In the rows, 128 means zero.
Known rows, with every step that occurs
zuresov > mukuvi: [129 114 147 127 150 143  99 166  96 124 118 197 136 119 185  85 143 151
 139 135  96  88 130 160 168 119 159 105 153 114 136 151 159 156]
ditu > tumak > magag > vafu > tobe: [135 157 116 101 123 136 163 115 157  86 225  95 105 166 148 129 135 114
  91 129  84  83  66 120 153  94 137 112 184 136 113 124 118 138]
zuresov > lepelo > zukemi: [ 77 115 177 149 154 160  90 161 157 108 119 204 162 105 146  96 137 156
 122 135 131 143 143 103 137 118 132 139 125 131  81 140 107 167]
tobe > somo > magag > vafu > zukemi: [ 90 134 118 134 116 146 167 116 145  83 181 132  85 146 145  96  86 124
 161 109  99 147 113 127 122 106 133 134 171 117 131 148 134  51]
magag > vafu > tolem > lepelo: [ 98  87 137 103 112 151 119 133  96  91 105 155 110 148 165 111 135 165
 150 164  76 134 139 156 120 123 150 120 161 120 131 163 101 212]
dimu > vafu > tobe > somo: [171 150 118  73 132 123  94  97 139  83 179 106  71 147 139 141 107 101
 133 110 106 117 113 116 137  92 119 117 134 101 124 137 100  94]
ditu > tumak > magag > somo > tobe > vafu > tolem: [122 111 108  79  89 145 144  89 141  86 154 102  56 173 174 134 119 149
 119 160  73  80  86 154 149 146 147 115 184 109 126 130 118 107]
magag > vafu > tolem > mukuvi > zuresov > lepelo: [106  83 153 118 137 158  63 140  71  89  92 184 170 113 153  87 149 197
 127 185 101 125 164 138 126 132 178 113 143 119 103 150 139 214]
zukemi > vafu > tolem > mukuvi: [105  86 127  88 134 123  91 135  84  87  96 158 124 130 140  31 142 146
 142 169  86 101 146 148 118 110 171 111 169  88 132 167 146 178]
vafu > tobe > somo > magag > tumak: [138 163 129  96 100 146 183 135 142 125 196  74  88 120 119 125 138  84
 119 107 150  99  61 171 151 120  97 109 146 110 104 143 132  52]
zukemi > vafu > tobe: [134 156 144 103 132 116  96 136 136  65 186 114  93 143 141 101 130 100
 122 112  98 117 104 114 134  92 129 104 166 128 108 134 121 113]
lepelo > tolem: [126 116 156 126 145 154 116 153  82  96 113 177 107 117 176  70 137 162
 120 146  94 102 147 165 159 133 127 137 155 105 155 140 146 179]
zuresov > mukuvi > tolem > vafu > magag > tumak > ditu: [ 97 136 132 119 165 132 207 153 156 134 158  99 109 143 131  67 158 102
  93 144  98  78  75 187 158 132 149 132 164 128 116 153 120 158]
tumak > magag > somo > tobe > vafu: [130 135 119 107  83 163 138  57 121 109 207 116  67 135 177 160 103 129
 138 100  99  92  89 136 178 128 142 114 130 112 103 108 127  69]
lepelo > zukemi > vafu: [ 76 142 156 159 142 120  96 151 152  72 155 167 116 124 133  44 126 110
 149 100 114 138 134 122 138 101 122 118 152 120  96 139 127 112]
somo > tobe > vafu > tolem: [113  91 122  77  92 144 117 104 122  91 115 128  53 168 166 150 106 150
 140 167  78  99 106 156 146 147 148 105 171  99 135 141 116 112]
dimu > vafu > zukemi: [ 90 133 125 138 169 125 129 118 154  70 138 148  69 169 125  59  98 137
 129 110  71 145 155 126 104 118 147 142 197 113 141 178  94  89]
zuresov > lepelo: [ 99 115 155 138 147 168  87 147 124 107 136 186 128 124 158 103 145 144
 106 138 113 130 143 122 142 138 150 117 138 134  86 146 142 169]
mukuvi > tolem > lepelo > zukemi > vafu > magag: [ 68 165 139 121 146 103 108 131 129  86 145 125 143 126 127  42 120 148
 169 123  99 167 112 120 111  84 105 116 131 138 108 159  99 133]
ditu > tumak > magag > somo: [146 168  96 124 134 156 190 101 167 101 233 107 105 135 171  66 164 124
  75 103 100  70  86 145 147 128 140 148 166 135 103 125 135 117]
somo > tobe > vafu > tolem > mukuvi: [113  76 127  67 112 140 100 105  74 109 100 154 114 129 154  93 124 161
 148 175  88  91 133 145 133 119 177 113 152  81 131 154 135 168]
magag > tumak > ditu: [ 93 137 140 120 159 151 218 179 180 139 172 108  74 137 117 107 172  82
  64 135 100  63  83 180 161 151 152 155 183 125 106 150 124 158]
dimu > vafu > magag: [ 97 179 102  98 152 119 129 116 143  97 156 105  93 163 102  66 112 138
 128 130  78 152 107 150 134 102 117 106 158 132 137 173  88 101]
tumak > magag: [120 142  89 130 168 147 169 127 165 140 193 132 113 141 158  91 162 114
  75 100  88  81  88 134 138 133 120 146 162 115 118 133 135 154]
tobe > vafu: [ 98 130 138 112 109 140 140 100 130 114 150 162  79 137 153 152 110 132
 146 125 106 102 118 140 154 139 137  94 144 115 109 139 131 120]
tumak > magag > vafu > tobe: [139 148 116 102 120 141 150 112 145  88 212 101 105 161 148 131 131 115
  98 126  84  95  71 124 154  90 137 110 175 129 120 123 116 131]
tobe > vafu > tolem > mukuvi: [107  79 130  71 119 132 108 115  81 105  87 166 121 131 147  83 132 164
 148 183  89  90 139 148 124 123 173 106 159  84 133 165 137 184]
ditu > tumak > magag > somo > tobe > vafu > zukemi: [ 95 142 129 121 116 144 167  83 156  90 195 120  68 147 167 122  95 139
 141  99  83 106 110 108 125 127 144 149 179 119 111 141 121  59]
tolem > lepelo > zukemi > vafu > tobe: [117 149 166 111 132 117  84 142 136  62 167 130 124 126 143 100 130 116
 138 113 106 136 113  98 124  80 119 118 151 132  98 135  95 139]
zukemi > vafu > tobe > somo > magag: [148 164 103  95 110 138 126 120 132  99 210  96  98 116 154 123 111  84
 145  88 145 137  73 125 140 102  81 115 119 118 111 114 141  48]
lepelo > zukemi > vafu > magag: [ 69 181 136 117 137 111 120 145 152  89 160 122 125 127 114  51 118 129
 156 120 101 159 102 125 127  87 102 112 141 139 109 158 111  93]
lepelo > zukemi: [ 90 127 155 134 159 146 125 159 166 117 129 188 144 108 142 100 133 140
 126 124 128 125 131 118 135 115 125 149 133 119 106 141 101 151]

Rows
[148  92 125  72 127 140  86 111  55  98  97 146 147  98 162 108 141 200
 146 174 100  92 153 159 121 133 176 135 136  95 137 141 122 177] -> magag > somo > tobe > vafu > tolem > mukuvi > zuresov
[139 151  95 102 120 152 146 123 135 127 193 118 102 108 159 127 116  96
 141  92 151 133  85 138 143 122  87 127 109 113 117 121 148  62] -> tobe > somo > magag
[155 137 126 105 100 180  98  77  92  89 198 103 102 118 188  92 106 140
 137 112 105 131 101 147 176 106 140 136 103 125 117 112 123  67] -> zuresov > lepelo > tolem > vafu > magag > somo > tobe
[136 106 129  92 171 134  95 144  66 124  99 174 174  82 146  91 157 184
 131 156 114  95 166 151 109 131 166 144 129 101 133 152 133 213] -> tolem > mukuvi > zuresov
[ 82  92 161 138 147 154  88 146 125  95 101 191 192 109 145  81 145 194
 126 169 112 131 143 116 129 113 147 139 142 117  95 138 103 201] -> tumak > magag > vafu > tolem > mukuvi > zuresov > lepelo > zukemi
[124  96 122  77  82 148 120  93 120  81 128 119  51 166 171 141 108 153
 139 165  79  99 104 159 150 144 153 107 167 102 134 136 115  97] -> magag > somo > tobe > vafu > tolem
[162 133 129  95 144 134 116 105 138  89 179 127 119 143 164 118 118  99
 122 118 117 116 103 128 130 105 128 106 130 125 119 127 108 125] -> tolem > vafu > tobe
[107 157 131 111 133 140 207 164 175 117 206  68  70 133 115 107 157  57
  84 115 117  84  56 168 163 128 122 142 171 127  99 133 128 104] -> zukemi > vafu > tobe > somo > magag > tumak > ditu
[115  85 165 111 146 157  75 139  40 105  90 201 165  92 165  36 148 181
 133 168 101 103 168 141 144 113 165 127 137  93 129 156 160 227] -> zuresov > lepelo > tolem > mukuvi
[ 83 158 134 106 155 143 223 177 182 141 176  85  80 137 105 100 165  88
  74 142  93  78  68 179 156 139 139 150 179 135 110 160 115 145] -> vafu > magag > tumak > ditu
[101 107  95 105 115 140 172 125 156  83 153 116  80 193 151  88 138 145
  99 176  61  82  87 167 142 134 151 111 213 115 140 146 130 153] -> ditu > tumak > magag > vafu > tolem
[ 96  85 138  95 136 122  88 139  92  85  89 167 139 123 136  28 140 153
 147 170  94 108 147 139 116 103 166 118 164  88 125 165 135 181] -> lepelo > zukemi > vafu > tolem > mukuvi
[164 146 111  81 111 137 128  97 143  95 208  98  86 141 153 155 114  97
 133 112 104 101  86 115 149  86 121 117 134 106 117 121 123  99] -> tumak > magag > vafu > tobe > somo
[138 142 133  96 113 141 132 120 134  79 192 116  99 156 143 139 119 119
 115 137  93 107  88 127 154  91 147 102 167 130 121 129 115 125] -> magag > vafu > tobe
[123  94 150 101 148 147 100 138  46 111  97 189 151  94 162  38 145 168
 136 161  99  91 161 151 143 111 160 135 142  86 146 155 156 215] -> lepelo > tolem > mukuvi
[116 151 120 104 141 134 136 111 114 102 146 128 133 131 154  52 108 139
 155 138 102 146 110 162 136 108 102 107 117 129 144 151 119 121] -> lepelo > tolem > vafu > magag
[157 148 105  95 106 172 120  73 117 105 216  89  90 122 177 107 104 119
 135  98 109 123  89 147 167 105 141 138 103 124 117 114 117  46] -> tolem > vafu > magag > somo > tobe
[119 160 149 111  94 138 161 139 136 107 188  82 106 110 116 106 136  91
 144 101 151 122  73 158 143 103  88 110 139 114  90 144 116  66] -> tolem > lepelo > zukemi > vafu > tobe > somo > magag > tumak
[108  98 153 148 163 144 111 119 106  69 112 181 132 126 178  49 101 162
 157 129 100 149 172 135 100 131 139 143 151 114 140 155 125 129] -> mukuvi > zuresov > lepelo > tolem > vafu > zukemi
[108 106 142 144 160 140 136 115 124  76 129 170 108 137 176  47  94 137
 157 116  97 140 158 138 107 125 134 142 157 110 148 157 126 109] -> lepelo > tolem > vafu > zukemi
[125 145 118 106  86 159 152  58 133 107 217 111  68 139 178 157 107 128
 131 104 101  80  84 134 179 131 142 115 140 119  96 109 130  77] -> ditu > tumak > magag > somo > tobe > vafu
[115 145  99 106 162 116 140  87 126 110 152 118 141 144 153  53 108 135
 152 130 109 146 103 148 113 109 116 104 107 128 129 150 112 124] -> mukuvi > tolem > vafu > magag
[ 99 129 141 117 108 148 142  87 135  86 168 136  63 138 164 129  84 142
 161 105  89 126 126 115 127 123 152 141 163 115 119 145 117  48] -> magag > somo > tobe > vafu > zukemi
[183 130 130  77 125 133  98  95 118  87 171 121  98 125 174 132 104 101
 151 115 123 113 116 124 140  96 110 118 105  98 129 122 121 107] -> lepelo > tolem > vafu > tobe > somo
[131 167 132 106  96 137 171 135 139 110 204  69  82 124 113 105 134  75
 128  99 146 105  62 170 151 113  95 100 152 110  98 143 138  39] -> zukemi > vafu > tobe > somo > magag > tumak
[107  90 141  92 133 145 108 146 101 103  90 160 114 135 170 113 147 164
 141 159  83 131 147 147 106 134 140 136 153 117 129 167  96 221] -> vafu > tolem > lepelo
[ 89  79 148 102 133 129  71 141  88  80  84 176 147 122 139  27 141 161
 146 177  94 117 152 130 117 105 169 112 161  93 113 165 137 189] -> zuresov > lepelo > zukemi > vafu > tolem > mukuvi
[118  83 109  76 108 140 119 115  80 100 117 142 126 131 144  67 126 149
 152 176  98 104 121 155 134 103 164 110 153  85 139 154 146 156] -> tobe > somo > magag > vafu > tolem > mukuvi
[ 87 102 179 137 163 155  72 160 121 109  94 211 198  83 144  89 146 187
 133 153 134 139 163 106 124 117 145 145 118 122  87 142 105 201] -> tolem > mukuvi > zuresov > lepelo > zukemi
[168 118 154 102 142 141  80 113  92  68 144 142 145 126 179 102 123 144
 127 143 113 122 128 135 134 111 127 110 127 124 128 123 112 163] -> mukuvi > zuresov > lepelo > tolem > vafu > tobe
